Known rows, with every step that occurs
F/E/Y: [-17.7, 24.3, -14.0, 5.9, 35.7, -52.8, -17.6, 9.5, 44.7, -3.3, -35.1, -13.0, -51.7, 0.8, -37.1, 1.6, 23.5, -34.0, -19.2, -20.7, 33.5, -28.7, -20.2, -9.0]
M/Q: [18.1, 7.2, -27.6, -20.1, 8.2, -51.6, -25.7, -9.0, 26.5, 12.8, -13.1, 16.5, -33.1, 15.1, -43.0, -11.5, 10.5, -26.5, -7.3, -19.7, -1.8, -17.3, -4.9, 5.3]
A/Q/M: [28.8, -5.9, 5.8, -14.5, 8.9, -47.4, -15.3, -10.1, 10.6, 17.3, 8.2, -1.4, -34.2, 9.8, -47.0, -4.9, 18.4, -20.5, -11.6, -13.4, -2.9, -18.4, -7.4, -17.0]
Y/E/Q/M: [20.0, 2.0, 4.3, 2.6, -7.4, -51.6, -6.4, -15.1, 23.7, 16.2, -0.6, 0.2, -23.8, -3.9, -31.1, 5.1, 32.5, -27.1, -14.9, 7.3, 7.1, -10.4, -6.8, -9.9]
Q/E: [11.2, 26.1, -2.9, 7.2, 9.0, -37.8, -9.9, -6.4, 28.3, -1.6, -13.4, 9.0, -26.7, -12.7, -24.8, -7.6, 7.8, -48.8, -22.3, 8.8, 6.8, -8.7, -7.1, -10.5]
Y/E: [17.0, 25.1, -29.4, 4.8, -13.2, -43.2, 6.7, -6.3, 34.4, 11.8, -1.1, 9.7, -28.8, -11.3, -32.0, -3.7, 28.1, -52.4, -28.9, 5.6, 19.8, -3.7, -2.6, -17.0]
E/Z: [-5.2, 31.1, -37.7, -5.3, 8.6, -47.6, -9.5, -23.0, 29.0, 6.8, 10.6, -13.3, -37.0, 16.3, -31.0, -19.7, 21.2, -28.3, -10.9, 10.7, 13.1, -27.6, -19.7, -30.9]
Y/E/Q/A/C/S: [-5.5, 15.2, 19.6, 14.2, 5.2, -32.9, -7.6, 10.5, 13.3, 18.4, 22.0, 1.3, -20.2, 28.1, -15.1, 3.1, 19.5, -35.7, -38.2, 18.7, 14.8, -0.9, -3.4, -11.9]
C/A: [15.3, 21.3, -6.1, -16.6, 14.7, -36.7, -8.7, 11.1, 32.1, 11.2, 11.7, 13.7, -41.2, 8.7, -13.2, -3.4, 9.7, -24.4, -31.2, -1.0, 7.2, -14.3, 1.9, -21.3]
Q/E/F: [-4.2, 35.9, -3.1, 10.7, 3.1, -46.2, -13.0, -21.2, 18.2, 3.9, -19.4, -0.2, -35.0, -12.2, -28.8, 11.0, 0.3, -44.4, -10.2, 18.3, 13.6, 1.2, -16.2, -16.0]
S/C: [6.8, 2.2, -28.1, -2.1, 10.1, -25.1, -15.7, 16.6, 3.4, 18.1, 0.9, 10.5, -21.6, 2.6, -30.6, -5.5, 16.8, -42.6, -9.7, -17.5, 0.9, -17.1, -6.3, -18.0]
S/C/E/Z: [-8.6, 17.2, -17.3, 7.0, 15.2, -28.9, -8.1, 5.9, 18.8, 2.2, 12.8, -10.6, -20.0, -1.3, -25.1, -21.1, 21.1, -25.6, -14.0, 16.7, 14.0, -22.7, -28.4, -24.1]
Y/E/Q: [1.9, 11.8, -16.2, 1.9, -15.5, -57.9, -6.6, -17.6, 20.9, 12.6, -9.0, -1.7, -24.3, -7.6, -27.4, -1.4, 25.0, -42.6, -12.9, 10.3, 8.8, -1.5, -12.8, 0.0]
E/Q: [-6.7, 8.7, -15.5, -10.2, 0.5, -59.6, -20.7, -18.2, 15.9, 15.2, -12.7, -8.8, -26.9, 7.0, -26.8, -2.7, 13.7, -35.4, -0.7, -0.7, -1.2, -16.8, -16.0, -3.4]
Q/S: [0.7, 38.0, -10.4, -1.8, -0.2, -38.5, -7.8, -12.9, 24.9, 4.3, 1.3, -6.1, -42.7, 25.0, -34.5, -8.1, 8.2, -56.9, -8.8, 10.6, -4.3, -21.3, 2.2, -14.6]
A/C/S/Q: [4.4, 1.2, -2.2, -1.3, -2.9, -33.8, -20.6, 16.8, -3.7, 22.6, 8.8, -17.6, -22.0, 38.0, -39.4, -10.1, 18.2, -41.4, -7.5, -2.2, -7.6, -21.5, -18.5, -6.5]
Y/E/Q/A: [17.7, 18.5, 7.9, -2.6, 1.4, -35.9, -2.9, -7.4, 32.9, 19.1, 7.1, 10.4, -18.6, -6.1, -10.9, 3.4, 24.2, -30.8, -24.8, 18.5, 16.9, 0.6, 8.1, -14.3]
F/E/Q/A/C/S: [-16.2, 12.7, 24.8, 11.4, 15.5, -32.1, -16.2, 18.7, 13.6, 16.5, 8.1, -0.2, -25.1, 33.9, -15.2, 6.3, 13.0, -27.5, -37.7, 9.6, 19.0, -10.9, -10.0, -11.2]
A/C: [-5.0, 7.0, -26.8, -2.1, 18.7, -53.5, -14.5, 3.2, 15.7, 21.0, 2.0, 5.3, -22.8, 20.5, -37.4, -16.8, 11.9, -32.6, -23.1, -14.2, 10.3, -20.0, -14.4, -4.6]
Q/A: [22.3, 25.5, -2.4, -12.8, 19.7, -26.6, -5.8, 1.7, 40.2, 20.9, 9.4, 10.9, -24.3, 5.2, -13.6, 0.3, 13.3, -31.6, -25.7, 3.8, 15.7, -15.7, 11.5, -31.4]
S/C/A/Q: [20.6, -9.3, 4.2, -18.3, 12.9, -32.7, -18.6, 17.9, -9.6, 15.0, 20.1, 14.1, -37.5, 7.1, -33.3, -13.0, 7.3, -18.5, -18.7, -16.1, -6.0, -2.3, -4.0, -6.5]
C/E/Q: [-10.9, 7.4, 4.9, -4.6, 6.4, -54.0, -15.1, -4.6, 20.7, 8.6, -15.3, -13.2, -17.7, -7.4, -20.4, -3.4, 12.3, -34.5, -6.5, 11.1, 4.1, -15.3, -25.7, 2.4]

Rows
[-10.2, -4.3, 5.0, 1.3, 7.8, -40.8, -18.9, 10.9, 5.3, 10.7, -10.2, -5.4, -10.4, -10.4, -21.4, -3.7, 14.1, -34.2, -3.3, 4.9, 0.1, -12.8, -24.9, 4.8] -> S/C/E/Q
[12.4, 10.5, -3.7, -7.9, -10.4, -28.9, -17.3, 9.5, 5.0, 18.4, 2.8, -20.4, -28.7, 29.2, -35.9, -2.7, 18.4, -49.4, -2.6, 1.0, -9.9, -22.6, -14.2, -16.9] -> C/S/Q
[3.3, 27.3, -2.6, 4.4, 3.5, -50.0, -22.6, -22.1, 17.6, 2.5, -24.1, 10.2, -35.7, -7.5, -36.1, 6.6, -0.5, -33.7, -6.2, 10.5, 8.1, 4.3, -13.9, 0.8] -> M/Q/E/F
[22.0, 13.4, 1.3, 2.9, -1.1, -31.6, -14.8, 0.9, 14.6, 4.7, -14.0, -1.6, -19.4, -8.6, -32.7, -13.0, 13.2, -47.3, -7.0, 8.5, -5.5, -10.9, -11.8, -1.9] -> S/Q/E
[8.3, 24.1, -13.1, 6.4, 0.9, -36.4, -12.6, -16.9, 18.3, -1.8, 4.3, -14.0, -26.6, 3.4, -31.9, -27.1, 20.5, -30.8, -5.5, 23.8, 2.7, -17.7, -22.6, -15.4] -> S/Q/E/Z
[-3.7, 30.0, -0.5, 9.2, -19.1, -47.9, -4.6, -21.1, 17.8, 3.1, -1.2, -7.2, -35.8, 12.3, -31.1, -4.0, 18.3, -56.6, -6.4, 25.2, -4.1, -5.3, -1.2, 2.1] -> Y/E/Q/S
[33.2, 12.3, 2.3, -17.3, 8.4, -20.9, -11.0, 9.4, 26.0, 26.5, 9.6, 1.1, -18.0, 9.7, -22.1, -5.2, 19.7, -29.4, -10.6, 3.3, 3.3, -18.5, 6.6, -22.2] -> S/Q/A
[-19.9, 20.1, 17.3, 9.0, 4.7, -48.5, -13.9, -5.3, 11.4, 2.3, -1.8, -14.3, -25.7, 19.5, -29.7, -12.7, 6.8, -43.9, -6.7, 22.7, -5.5, -15.3, -15.7, 12.6] -> A/C/E/Q/S
[17.0, 8.8, 6.1, -8.3, 12.0, -19.1, -18.3, 25.7, 9.3, 6.2, 17.4, 26.9, -38.5, 19.3, -22.0, -8.9, 9.0, -23.1, -20.3, -2.4, -10.3, -6.8, 11.2, -1.4] -> M/Q/S/C/A
[20.2, 2.5, 4.8, -24.2, 11.6, -45.7, -15.7, 3.0, 6.1, 13.5, 16.2, 6.6, -44.8, 10.4, -33.5, -13.1, 5.0, -19.0, -21.8, -9.9, -2.9, -5.8, -4.7, -7.9] -> C/A/Q
[4.4, 10.4, 12.1, -3.2, 8.4, -23.3, -16.1, 20.5, 3.5, 6.9, 17.7, 14.7, -35.3, 15.5, -13.5, -4.8, 9.7, -27.2, -17.5, 7.2, -10.0, -6.8, 5.2, -5.4] -> E/Q/S/C/A
[-10.1, 27.8, 0.4, -1.5, -5.8, -49.6, -15.7, -21.4, 14.0, 4.5, -4.1, -13.4, -38.5, 24.6, -30.9, -6.0, 8.6, -51.2, 2.6, 16.3, -11.3, -16.8, -4.3, -0.4] -> E/Q/S
[3.7, 8.1, 9.1, 5.4, 11.8, -19.8, -13.2, 23.8, 11.9, 0.9, -2.4, 8.1, -18.3, 1.1, -32.1, -10.9, 9.5, -41.4, -10.9, 5.2, -3.6, -13.4, -10.4, 5.1] -> M/Q/S/C/E
[4.9, 25.3, 0.6, 7.3, -5.1, -41.8, -17.7, -14.7, 7.6, 9.1, -19.4, -8.2, -29.1, -8.5, -35.9, 6.2, 5.5, -43.8, 2.3, 17.1, 4.3, -0.7, -20.0, -8.2] -> S/Q/E/F
[-14.0, 11.8, 15.5, 10.2, 37.9, -37.5, -17.6, 20.1, 13.9, -7.9, -8.4, -19.8, -38.2, -1.0, -40.5, -12.2, 16.6, -39.7, -6.0, -5.8, 6.0, -19.4, -19.9, 0.9] -> A/Q/S/C/E/Y
[28.2, 0.1, 13.6, -5.4, -4.0, -27.9, -16.4, 7.1, 11.9, 20.7, 8.4, -16.0, -26.3, 26.2, -37.1, 4.3, 27.1, -32.3, -6.5, 0.6, -8.6, -26.6, -8.5, -23.5] -> C/S/Q/M
[21.9, 12.0, 24.1, -2.5, 12.0, -37.5, -13.9, 0.2, 10.9, -2.3, 3.4, 14.0, -36.1, -9.6, -26.4, -14.2, 1.1, -29.2, -28.2, 7.2, -0.9, 4.8, -5.3, -0.2] -> C/A/Q/E
[9.9, 11.8, 12.1, 4.7, -1.5, -21.3, -6.9, 20.9, 6.0, 6.0, 20.2, 19.5, -33.9, 5.8, -14.1, -4.4, 17.9, -32.1, -25.3, 14.5, -3.8, 2.5, 7.3, -3.3] -> Y/E/Q/S/C/A
[-10.8, 13.9, 8.4, 10.3, 39.6, -37.1, -21.4, 21.2, 26.3, -9.6, -15.6, -9.4, -35.7, 1.0, -39.0, -11.3, 18.9, -36.2, -5.5, -7.9, 6.3, -22.0, -15.4, 8.5] -> M/Q/S/C/E/Y
[-0.1, 24.1, 6.3, 5.2, 1.0, -50.8, -17.8, -23.8, 2.4, 4.7, -14.3, -1.7, -38.1, -10.9, -39.0, 5.8, -2.5, -39.4, -6.5, 13.6, 7.8, 7.3, -19.0, -7.5] -> A/Q/E/F
[8.1, 15.0, 24.6, -7.8, 18.5, -32.7, -10.0, 3.3, 33.5, 15.6, 2.6, 0.3, -12.6, -5.8, -6.0, 2.3, 13.3, -23.9, -20.4, 19.1, 12.4, -11.1, -2.8, -12.6] -> C/E/Q/A
[14.7, 1.4, -5.2, -8.8, 28.5, -41.9, -20.5, 9.1, 23.2, 25.2, 9.8, 24.4, -17.0, 24.0, -30.9, -15.9, 11.8, -11.1, -27.5, -12.0, 11.0, -12.8, 3.0, 4.4] -> M/Q/A/C
[-3.8, 14.8, 13.3, 5.5, 14.4, -38.3, -12.5, 8.5, 12.7, 20.2, -2.6, -8.5, -15.5, -0.5, -28.5, 4.7, 7.4, -24.2, -11.2, 17.6, 17.8, -5.3, -23.9, -7.3] -> S/Q/A/C/E/F
